What can hang from each mark:
j346: j61 j131
j888: j61
j131: j227 j346 j888
j38: j346 j888
j61: j346 j888
j227: j38 j61

Every row comes from one small tree of marks. Brackets hold a mark, then the marks that hang from it, in the order of their numbers. Every link used is in the known rows. Which tree was each row made from?
Known rows:
[j61 [j346 j131] j888]: [-1.94 -0.41  4.25  0.70 -1.13  0.78 -1.16 -3.26 -0.34 -1.77 -1.04  4.19
 -2.40  1.30 -1.21  1.09 -5.95 -0.81  0.88  2.67 -2.53 -2.32]
[j38 [j888 [j61 j346]]]: [-0.31 -0.08  6.20  0.78 -2.63  1.90 -0.93 -5.65  2.24 -1.12 -1.43  3.63
 -2.37  2.65  0.20  1.11 -1.43  0.01 -3.36  3.16 -2.87 -2.42]
[j131 j346 [j888 j61]]: [ 0.64 -0.41  1.44 -0.44 -3.51  2.88 -3.62 -6.42  1.67 -1.43 -0.47  1.81
 -1.70 -0.65 -0.13  1.55 -3.53  2.29 -8.32  2.93 -3.42 -0.66]
[j346 j61 [j131 j888]]: [ 2.36  1.03  6.41  1.60 -2.95 -2.09 -2.12 -3.94 -1.78 -2.15 -0.43  2.81
 -2.31 -0.17 -1.59  2.12 -4.29 -0.30 -4.30  2.56 -3.22 -1.78]
[j61 [j346 [j131 j227]] j888]: [-0.19 -0.51  3.76  0.55 -0.61  0.47 -0.18 -2.74 -1.92 -1.64 -0.49  2.84
 -0.66  2.07 -1.24  1.20 -4.66 -1.28  0.00  2.41 -2.57 -2.26]
[j227 j61]: [-0.58  0.37  1.49  1.79 -3.90 -1.98 -2.72 -4.63  0.67 -1.41  0.08  4.25
 -0.88  0.28 -1.02  0.53 -0.39 -1.57 -3.71  2.67 -2.75 -1.78]
[j888 [j61 [j346 j131]]]: [ 0.48  0.21  6.37  0.67 -4.62 -0.29 -1.77 -4.47  0.37 -2.00 -0.79  4.15
 -0.93  2.73 -0.98  1.11 -3.12  0.09 -2.64  2.68 -3.48 -2.18]
[j131 j227 j888]: [ 2.37  0.12  1.10  1.10 -2.35  0.47 -3.47 -4.80 -1.52 -1.72 -0.40  1.29
  0.01  0.58 -0.07  1.90 -0.34 -0.27 -5.50  2.45 -2.32 -1.72]
[j38 j888]: [-0.08  0.09  4.84  1.57 -1.85 -1.05 -2.03 -5.10  0.46 -0.89 -1.26  3.14
 -2.23  1.25 -0.47  1.44 -1.47 -1.18 -1.52  3.88 -2.34 -2.84]
[j131 j227 [j346 j61] j888]: [ 2.09  0.64  1.70 -0.04  0.13  1.06 -1.71 -4.81 -0.68 -1.74  0.87  2.25
 -1.02 -0.70 -0.65  2.07 -3.65 -0.78 -8.64  2.97 -4.44 -1.12]
[j227 [j61 j346]]: [-1.64  0.52  2.37  1.77 -3.14  0.24 -2.39 -4.51  1.39 -2.31 -0.05  5.76
 -1.36  1.56 -0.50  0.51 -0.45 -1.93 -2.83  2.30 -2.96 -1.49]
[j346 j61 [j131 [j227 j38] j888]]: [ 4.11  1.01  4.68  1.18 -1.76 -2.78  1.22 -3.85 -3.61 -1.48 -0.01  1.34
 -0.01  0.33 -1.64  1.34 -1.69 -0.89 -2.44  2.25 -3.50 -0.54]
[j131 j888]: [ 0.88  0.13  2.18  1.20 -3.06  0.76 -4.18 -5.44 -0.20 -1.90 -0.90  2.76
 -1.72  0.01  0.02  1.86 -1.89  0.23 -4.48  2.72 -2.11 -1.74]
[j227 j38]: [-0.57  0.07  1.87  1.19 -2.86 -1.17 -0.82 -4.67 -0.05 -0.76 -0.62  3.37
 -0.07  0.51 -0.39  0.72 -0.25 -1.22 -0.58  2.99 -2.96 -1.29]
[j61 [j346 [j131 [j227 j38]]] j888]: [-0.45 -0.72  3.38  0.27 -0.04  0.23  2.28 -2.88 -1.95 -1.35 -0.50  2.47
  0.39  1.81 -1.14  0.17 -2.81 -1.45  2.76  2.15 -2.53 -1.04]
[j227 [j38 j888] [j61 [j346 j131]]]: [ 0.53  0.19  5.62  2.19 -1.90 -2.69  2.22 -4.44 -0.57 -1.72 -1.10  4.76
 -1.37  1.88 -1.50 -0.45  0.13 -2.03  3.03  2.66 -2.71 -0.40]
[j227 [j38 j888]]: [-0.25 -0.03  3.74  1.40 -1.44 -0.93  0.86 -5.35  0.19 -0.42 -1.40  2.80
 -1.29  1.09 -0.32  0.61  0.06 -1.44  0.77  3.53 -2.58 -1.52]
[j888 [j61 j346]]: [-1.03  0.12  3.75  0.53 -3.93  2.12 -2.46 -5.26  2.24 -1.60 -0.65  4.15
 -1.01  2.32  0.23  1.15 -1.39 -0.04 -4.41  2.81 -3.22 -2.23]
[j61 j346 j888]: [-3.65 -0.62  2.24  0.23 -0.67  2.95 -1.71 -4.15  1.35 -1.49 -0.79  4.36
 -2.38  0.97 -0.12  1.24 -4.89 -0.91 -0.66  2.32 -2.57 -2.28]
[j888 [j61 [j346 [j131 j227]]]]: [ 2.09 -0.03  5.63  0.51 -3.95 -0.96 -1.01 -3.83 -0.67 -1.82 -0.16  2.64
  0.56  3.52 -1.06  1.10 -1.30 -0.62 -4.03  2.69 -3.39 -2.01]
[j227 [j38 [j346 j131]]]: [ 0.67  0.62  1.83  2.43 -4.40 -4.73 -2.02 -2.84 -2.10 -1.24 -1.49  2.66
  1.41  0.56 -1.19  0.73 -1.09 -0.16  1.15  3.37 -3.32 -0.92]

Which tree is each row?
[-0.61  0.79 -1.69  2.44 -4.52 -3.30 -2.42 -3.77 -0.35 -1.21 -0.79  3.23
  0.97 -0.30 -0.51 -0.09  1.67 -0.29 -0.68  2.80 -3.05 -0.17]  [j227 [j38 j346] j61]
[-0.56  1.41  1.28  2.14 -2.86 -2.76 -1.42 -3.34 -0.63 -0.68 -0.63  2.98
  0.24 -0.18 -0.50  1.39 -1.78 -0.92 -1.95  3.37 -4.22 -0.97]  [j227 [j38 [j346 j61]]]
[-2.21  0.54  0.28  1.25 -0.88 -0.75 -0.31 -3.17 -0.36 -0.23 -0.90  2.03
 -0.82 -1.14 -0.51  1.21 -4.04 -0.24  0.03  2.90 -3.52 -1.24]  [j227 [j38 [j346 [j61 j888]]]]
[-0.87  0.87  3.00  1.85 -2.08 -2.87 -2.41 -2.07 -1.33 -1.07 -0.89  2.11
 -1.81 -0.56 -1.65  1.91 -6.77  0.15 -0.80  3.22 -3.61 -2.40]  [j38 [j346 [j61 j888] j131]]
[-2.54  0.01  2.36 -0.35  1.03  1.73 -0.70 -4.44  1.90 -0.55  0.47  3.23
 -3.42 -1.69 -1.20  1.70 -7.82 -0.84 -4.88  3.19 -4.28 -2.08]  [j131 [j346 [j61 j888]]]
[-1.94 -0.31  3.47  1.37 -1.73 -0.39 -0.62 -3.09 -0.33 -2.13 -0.31  4.43
 -2.23  0.95 -1.70  0.22 -4.24 -1.01  0.67  1.86 -2.42 -1.37]  [j227 [j61 [j346 j131] j888]]
[ 2.99 -0.28  1.25  0.07 -3.30  1.62 -0.53 -5.50 -1.45 -0.97 -0.47 -0.21
  1.19  0.86  0.10  0.75  1.70  1.30 -4.65  2.02 -2.45 -0.27]  [j131 [j227 j38] [j888 j61]]
[ 1.29  0.26  0.91  1.55 -2.28  1.18 -2.65 -4.76 -0.85 -2.81  0.14  3.38
 -0.49  1.19 -0.03  0.76  1.21 -1.01 -4.87  1.53 -2.44 -0.62]  [j131 [j227 [j61 j346]] j888]
[-1.85 -0.68 -0.02  0.46 -0.11  1.78  2.19 -3.82 -0.34 -1.21  0.18  3.17
  0.07  0.98 -0.63 -0.46  0.65 -1.82  0.68  1.38 -2.38 -0.21]  [j131 [j227 j38 [j61 j346 j888]]]
[ 1.95 -0.21  0.13  0.37 -0.97  1.61 -2.95 -5.10 -0.82 -1.77  0.14  1.71
 -0.28 -0.45 -0.30  1.74 -2.22  0.02 -7.54  2.99 -3.13 -0.89]  [j131 j227 j346 j888]
[ 2.89 -0.06  5.17  0.78 -5.51 -0.60 -3.43 -5.29 -0.86 -1.83 -1.16  1.46
 -1.63  0.69 -1.07  1.50 -2.67  2.26 -4.95  2.37 -2.44 -1.48]  [j346 [j131 [j888 j61]]]
[-1.04 -0.13  1.21 -0.47  1.95  1.55  0.50 -4.11  0.49 -0.69  1.13  1.89
 -1.59 -1.00 -1.19  1.85 -5.81 -1.45 -6.05  3.31 -4.22 -1.95]  [j131 j227 [j346 [j61 j888]]]
[ 3.70  1.01  5.15  1.51 -1.68 -2.07 -1.09 -3.52 -2.89 -1.87  0.00  1.62
 -0.91  0.36 -1.87  2.28 -2.89 -0.92 -5.48  2.40 -3.44 -1.66]  [j346 j61 [j131 j227 j888]]
[ 3.02  0.00  4.06  1.84 -2.00 -5.17  2.47 -3.95 -2.63 -0.91 -0.35  1.86
  0.68  1.26 -2.07 -0.38  2.45 -1.88  1.32  3.06 -2.51 -0.59]  [j346 [j131 [j227 [j38 j888] j61]]]
[ 2.15 -0.13 -1.13  0.55 -1.63  0.33 -2.92 -5.19 -0.86 -2.02  0.80  2.31
 -0.29 -1.13 -0.71  0.72 -0.41 -0.09 -8.10  2.33 -3.07  0.08]  [j131 [j227 j61] j346 j888]
[-0.12  0.36  1.65  2.21 -2.40 -2.28 -1.04 -4.34 -0.45 -0.44 -1.94  2.20
 -0.23  0.71  0.06  0.81 -0.32 -0.39  0.50  3.95 -2.81 -1.25]  [j227 [j38 j346 j888]]
[ 2.76 -0.44  3.70  0.36 -1.86 -0.26  2.05 -5.59 -0.42  0.12 -0.80  0.33
  0.63  2.16 -0.26  0.35  1.86 -0.21 -2.07  3.19 -2.47 -1.33]  [j131 [j227 [j38 [j888 j61]]]]
[ 4.23 -0.25  3.54  0.17 -4.23 -1.49  0.37 -4.93 -2.64 -1.31 -0.55 -0.37
  1.24  1.28 -1.08  0.66  0.56  1.47 -3.15  1.83 -2.55 -0.15]  [j346 [j131 [j227 j38] [j888 j61]]]
[-0.24 -0.24  5.33  0.73 -2.12  1.94  1.65 -5.99  1.35 -0.70 -1.33  3.20
 -1.41  2.71  0.34  0.28  0.02 -0.04 -0.25  3.01 -3.05 -1.05]  [j227 [j38 [j888 [j61 j346]]]]
[ 1.56  1.36  6.01  2.56 -1.94 -5.12  0.85 -3.10 -2.04 -0.71 -1.53  2.02
 -0.83  0.62 -1.56  1.17 -2.49 -0.92  1.39  3.79 -4.45 -1.22]  [j227 [j38 [j346 j61 j131] j888]]
[ 3.78  1.54  3.07  2.40 -2.89 -3.70 -3.56 -2.46 -3.70 -2.14 -0.42  0.92
  0.61  0.33 -1.20  2.42 -2.45  0.40 -5.20  2.68 -4.02 -1.24]  [j38 [j346 j61 [j131 j227 j888]]]
[ 1.83  0.49 -0.55  2.66 -2.23 -3.45 -0.03 -3.68 -1.56 -0.59 -0.70  1.34
  1.79  0.90 -0.41 -0.15  3.67 -0.91 -0.29  3.16 -2.82 -0.28]  [j131 [j227 [j38 j346 j888] j61]]
[ 2.67  0.13  2.12  1.55 -3.22 -4.94  1.12 -3.72 -2.56 -1.37  0.44  2.40
  1.68  0.84 -2.13 -0.31  1.89 -1.92 -0.28  2.43 -2.69 -0.07]  [j346 [j131 [j227 j38 j61]]]
[-3.55 -0.47  1.52  0.97 -1.39  2.04 -1.66 -4.06  1.41 -1.74 -0.25  4.84
 -2.44  0.49 -0.49  0.42 -2.86 -1.15 -0.49  1.76 -2.27 -1.49]  [j227 [j61 j346 j888]]
[ 2.27 -0.15  2.81  0.14 -2.81  3.88 -2.69 -5.29 -0.40 -2.13 -0.50  1.61
 -0.15  2.20  0.62  1.36 -0.54  0.93 -6.61  1.80 -2.89 -1.33]  [j131 j227 [j888 [j61 j346]]]
[-1.78 -0.49  3.02  1.06 -1.74 -0.89  1.72 -3.90 -0.72 -1.57 -0.57  4.14
 -1.37  0.80 -1.67 -0.56 -2.86 -0.89  3.11  1.54 -2.14 -0.09]  [j227 j38 [j61 [j346 j131] j888]]
[ 3.00  0.75  7.43  1.41 -0.45 -4.05  3.65 -3.64 -2.77 -0.59 -0.23  1.55
 -0.48  1.51 -2.07  1.01 -0.91 -2.69  0.15  3.49 -3.70 -1.59]  [j346 j61 [j131 [j227 [j38 j888]]]]
[ 2.56  1.03  5.97  1.50 -2.08 -4.18 -0.63 -2.96 -1.97 -1.41  0.46  2.70
 -0.22  1.20 -2.13  1.93 -3.08 -2.52 -3.89  3.30 -4.00 -2.55]  [j346 j61 [j131 j227]]
[ 0.48  1.64  4.38  2.58 -3.99 -5.27 -3.01 -2.74 -1.23 -1.56 -0.71  3.21
 -0.55  0.26 -1.56  2.05 -3.78 -0.88 -2.72  3.45 -4.51 -2.20]  [j38 [j346 j61 j131]]
